Each row was made from one walk, in order. Every step used is in the known rows, and no mark comes twice. Write each row's walk.
Known rows
temis-lebideb-vulu-sebu: [ 4.30  1.39  1.67  1.27  1.11  4.18  0.60 -2.23 -1.10 -0.69 -0.68 -0.28
  1.53  1.78  1.16  1.93 -2.14 -2.48 -2.28 -0.73]
lonel-vulu-sebu-rasu: [ 2.33  1.67 -0.70 -0.97  2.26  3.26 -0.57 -0.09 -1.03  0.91 -0.93 -2.29
 -2.11  1.25  1.48  3.15  0.68 -3.05 -1.35 -0.71]
sebu-rasu-lebideb-vulu: [ 0.52  1.57  1.23  3.10  1.59  3.59  2.00  0.10 -0.62 -1.44 -1.93 -0.41
 -2.07  2.64 -1.76  3.36 -0.74 -3.26  0.00 -0.22]
vade-rasu: [ 1.11  0.94  2.03 -0.94  0.32  2.74  0.06  0.60 -1.82 -0.27 -1.22 -1.27
 -1.25  1.63  0.62  2.01 -1.08 -1.09  1.04 -0.68]
temis-lebideb: [ 1.49 -0.49 -0.28  0.47  0.04  3.76  0.80 -0.94 -1.88 -2.30 -0.28 -1.02
  1.61  1.26  0.17  2.83 -1.41 -0.33 -0.18 -0.26]
temis-lebideb-vulu-vade-rasu-lonel: [ 4.90 -0.06  5.82  2.15  0.73  4.28  1.48 -0.70 -1.56 -2.41  0.13 -1.97
 -1.67  3.40  0.84  3.93 -3.52 -0.11  1.08 -1.60]
lonel-vulu-vade-rasu-lebideb: [ 5.64 -0.97  1.96  0.47  1.98  1.90  0.05 -0.49 -2.72 -0.78 -0.79 -0.24
 -6.29  4.88  1.24  4.46 -2.68 -0.80  0.95 -2.82]
sebu-rasu-lebideb: [ 0.57  0.25 -0.69  2.14  1.19  2.92  1.44  0.00 -1.62 -1.45 -1.82 -1.67
 -3.22  1.14 -1.84  4.61  0.43 -1.70  0.66 -0.32]
rasu-lebideb-temis: [ 0.28 -0.83  1.95  1.70  0.83  2.68  0.42 -0.92 -2.29 -1.76 -0.20  1.93
 -3.40  2.66 -1.54  1.20 -0.88 -1.12  0.60 -2.39]
lonel-vulu-vade-rasu-lebideb-temis: [ 3.71  0.32  4.20  0.63  1.48  2.34  0.07 -0.84 -2.49 -0.81  0.16  1.01
 -5.70  5.17  0.69  2.63 -2.13 -0.75  1.46 -4.39]
temis-lebideb-vulu-lonel: [ 2.32  0.24  3.27  2.90  1.25  3.36  1.52 -1.37 -0.60 -1.38  0.21 -1.51
  3.37  3.75  0.42  2.35 -2.83 -1.63 -0.33  0.00]
lonel-vulu-vade: [ 3.80 -1.62  1.34 -1.39  1.74  1.78 -0.31 -0.60 -1.16 -0.71  0.19 -0.85
 -3.06  4.05  2.55  1.98 -0.98 -0.28  0.58 -1.42]
sebu-fudek: [-0.72 -0.39  0.80 -1.97  1.41  1.63 -0.94  0.36 -1.43 -1.10  0.93 -1.85
  0.65  1.69  0.02  0.51  1.11 -0.59  1.21 -0.98]
lonel-vulu-sebu-fudek: [ 2.35 -0.15  0.04 -2.92  3.07  1.76 -2.62 -0.31 -2.08  0.43  1.43 -1.44
 -1.30  2.75  2.05  0.63  0.30 -2.24 -1.14 -1.91]
rasu-lonel-vulu: [ 0.97 -3.59  1.17 -0.23  2.27  3.62 -1.28  1.66 -2.73 -1.93  1.26 -0.25
 -4.96  3.70  1.10  1.41 -2.33 -1.05 -0.30 -0.03]
vade-rasu-lebideb: [ 2.41 -0.32  1.16  1.30  0.85  2.48  0.52  0.18 -2.88 -0.93 -1.72  0.07
 -4.24  2.63 -0.78  3.73 -2.13 -1.36  0.68 -1.50]
sebu-rasu-lebideb-temis: [-1.21  1.63  1.60  2.38  0.67  3.39  1.39 -0.48 -1.40 -1.76 -0.96 -0.21
 -2.59  1.41 -2.51  3.00  0.89 -1.81  1.30 -2.28]
vade-rasu-lonel-vulu-sebu-fudek: [ 3.04 -0.75  2.85 -2.19  3.27  2.79 -2.95  1.28 -3.30  0.08  1.96 -2.54
 -4.40  2.93  1.56  2.01 -1.23 -1.77 -0.42 -2.37]
rasu-vade: [ 0.39 -1.77  0.71 -0.56  0.67  1.80  0.57  0.19 -1.56 -1.74 -0.30  0.17
 -4.03  3.79  0.86  1.78  0.14  0.81  0.52 -0.50]
lonel-rasu-lebideb-temis: [-0.25 -1.87  1.71  0.73  0.35  1.92  1.23  0.01 -2.89 -1.29  1.25  0.33
 -2.07  2.52 -0.42  0.79 -0.76 -2.36  1.07 -1.17]
lebideb-vulu: [ 0.49  0.39  2.37  0.53  1.10  3.15  0.50  0.33 -0.50 -0.86 -0.75  0.51
 -0.02  2.98  0.62 -0.08 -1.49 -2.32 -0.37  0.23]
lonel-rasu-lebideb: [ 1.51 -3.13 -0.61  0.61  0.90  1.35  1.19  0.54 -3.17 -1.23  0.20 -1.01
 -2.47  2.20  0.31  2.44 -1.33 -2.34  0.58  0.53]

Which walk is each row?
[ 1.96  0.74 -0.46 -0.88  2.27  2.80 -0.23 -0.01 -1.27 -0.08 -0.61 -1.51
 -5.15  3.53  1.82  3.62  1.17 -1.63 -1.30 -1.40]
lonel-vulu-sebu-rasu-vade
[ 1.66  2.31  1.68  2.14  1.26  3.04  0.59 -1.78 -1.57 -0.06 -1.32 -0.60
 -3.63  0.44 -1.85  3.33  1.13 -2.37 -0.32 -2.91]
vulu-sebu-rasu-lebideb-temis
[ 4.35 -1.01  2.62 -0.81  2.66  3.59 -2.09  0.84 -3.38  0.39  0.47 -1.24
 -6.12  2.85  1.93  2.66 -2.66 -1.98 -1.29 -1.34]
vade-rasu-lonel-vulu-sebu
[ 1.56 -1.68  2.99  1.79  0.63  2.05  2.85 -0.43 -1.26 -1.89  1.87 -2.23
  1.83  5.70  2.13  2.36 -2.11 -1.31  0.16  0.52]
temis-lebideb-vulu-lonel-rasu-vade
[ 2.83 -1.38  3.34  4.06  2.53  1.97  1.22 -0.90 -1.31 -0.81 -0.36  0.17
 -2.12  4.87 -0.74  2.38 -2.88 -2.17 -0.24 -0.40]
rasu-lebideb-vulu-lonel
[ 0.58 -1.99  3.92  0.93  1.37  0.68  2.02  0.56 -0.92 -0.57  1.59 -1.70
 -0.77  6.14  2.34  0.82 -1.14 -1.73  0.72  0.81]
lebideb-vulu-lonel-rasu-vade
[ 3.59  0.93  4.84  1.22  0.48  1.94  0.93 -1.62 -2.05 -0.89 -0.65  0.11
 -4.94  3.21 -0.48  3.02 -1.06  0.24  2.31 -4.18]
vulu-vade-rasu-lebideb-temis
[ 2.61  3.07  1.30  1.86  0.95  4.24  2.06 -1.70 -0.33 -1.47 -1.19 -1.69
 -0.41  2.66  0.55  4.28  0.08 -1.72 -1.66 -1.26]
temis-lebideb-vulu-sebu-rasu-vade
[ 1.15 -1.43  3.38  0.42  1.11  3.35 -0.25  1.60 -2.79 -1.25 -0.11 -1.82
 -4.23  1.82  0.02  2.44 -1.90 -0.53  1.09 -0.36]
vade-rasu-lonel
[ 1.72  1.26  0.33 -0.22  1.28  2.24  0.69 -0.78 -0.79 -0.11 -1.56 -2.51
 -4.04  1.70  0.60  4.03  2.16 -0.58 -0.54 -1.09]
vulu-sebu-rasu-vade
[ 4.79 -0.13  1.57  2.40  2.41  2.61  0.10 -1.61 -1.74 -0.02 -1.28  1.34
 -3.89  3.09 -0.01  2.13 -2.29 -3.19 -2.12 -0.99]
rasu-lebideb-vulu-sebu
[ 4.47 -2.02  2.71  1.69  1.29  0.92  2.22 -0.76 -1.53 -0.94  0.34 -0.85
 -2.55  4.26  1.41  2.21 -1.94 -2.35  0.96 -0.32]
lonel-rasu-lebideb-vulu-vade
[ 4.91 -0.93  3.04  2.54  1.73  1.76  1.50 -1.59 -0.93 -1.53 -1.04  0.63
 -3.96  4.48  0.18  2.56 -2.21 -1.23  0.45 -1.44]
rasu-lebideb-vulu-vade
[ 0.97 -0.99  3.59  0.91  1.53  1.48  1.63  0.52 -0.64  0.35  1.19 -2.76
  2.13  3.66  2.06  0.22 -1.63 -3.22  0.56  1.38]
lebideb-vulu-lonel-rasu
[ 4.25 -1.01  1.19  1.32  1.88  1.77  1.05 -0.76 -2.23  0.34 -0.12 -0.27
 -2.46  2.80  1.31  1.59 -2.09 -4.53 -1.78 -0.07]
lonel-rasu-lebideb-vulu-sebu
[ 1.84  2.63  2.09  0.79  1.67  2.97  1.25 -0.62  0.20 -0.16 -1.43 -1.22
 -3.10  3.14  0.90  2.72  1.05 -2.02 -0.98 -0.75]
lebideb-vulu-sebu-rasu-vade
[ 4.17 -0.20  6.68  1.31  1.48  3.00  0.77  0.41 -1.04 -1.15 -0.10 -1.62
 -4.18  3.85  1.03  2.32 -2.59 -0.50  1.49 -1.31]
lebideb-vulu-vade-rasu-lonel
[ 1.39  1.09  2.79  4.52  2.43  2.65  2.20 -0.46 -0.30 -0.73 -1.30 -1.97
 -1.45  3.62 -1.67  4.15 -1.04 -2.96  0.50 -0.21]
sebu-rasu-lebideb-vulu-lonel
[ 0.86 -2.43  1.83 -0.19  1.03  0.76  1.07  0.35 -1.65  0.26  1.13 -3.93
  1.09  2.16  2.00  1.49 -0.51 -1.75  1.13  1.21]
vulu-lonel-rasu
[ 0.51 -2.20  3.28  2.10  1.07  0.97  1.46 -0.56 -2.55 -0.61  1.72 -1.31
 -1.30  3.50 -0.30  1.43 -1.10 -2.01  1.38 -1.22]
vulu-lonel-rasu-lebideb-temis
[ 3.14  0.47  4.69  3.61  2.21  2.26  1.14 -0.25 -1.49 -0.14 -1.05 -0.31
 -2.53  5.01 -0.53  3.23 -3.59 -2.61  0.43 -1.00]
vade-rasu-lebideb-vulu-lonel
[-0.26 -2.73  0.45 -1.58  0.24  1.12  1.35  1.13 -2.13 -1.26  0.94 -1.28
 -2.39  3.49  2.15  1.41  0.33 -0.53  0.92  0.52]
lonel-rasu-vade
[ 0.64 -3.36  2.05 -0.14  1.00  0.16  1.55  0.48 -1.76 -0.65  1.55 -2.94
 -1.85  4.56  2.28  2.11 -0.09 -0.16  1.24  0.59]
vulu-lonel-rasu-vade
[ 2.20  1.24  3.25  2.01  2.24  4.37  0.38  0.15 -0.64 -0.31 -0.74 -2.63
 -2.83  1.03 -0.07  2.61 -0.21 -2.92 -1.18  0.15]
lebideb-vulu-sebu-rasu-lonel
[ 2.66 -2.34  1.41 -1.76  3.57  2.51 -3.02  0.60 -3.03 -0.61  2.46 -2.01
 -4.28  2.99  1.36  1.21 -0.47 -1.41 -1.01 -1.64]
rasu-lonel-vulu-sebu-fudek
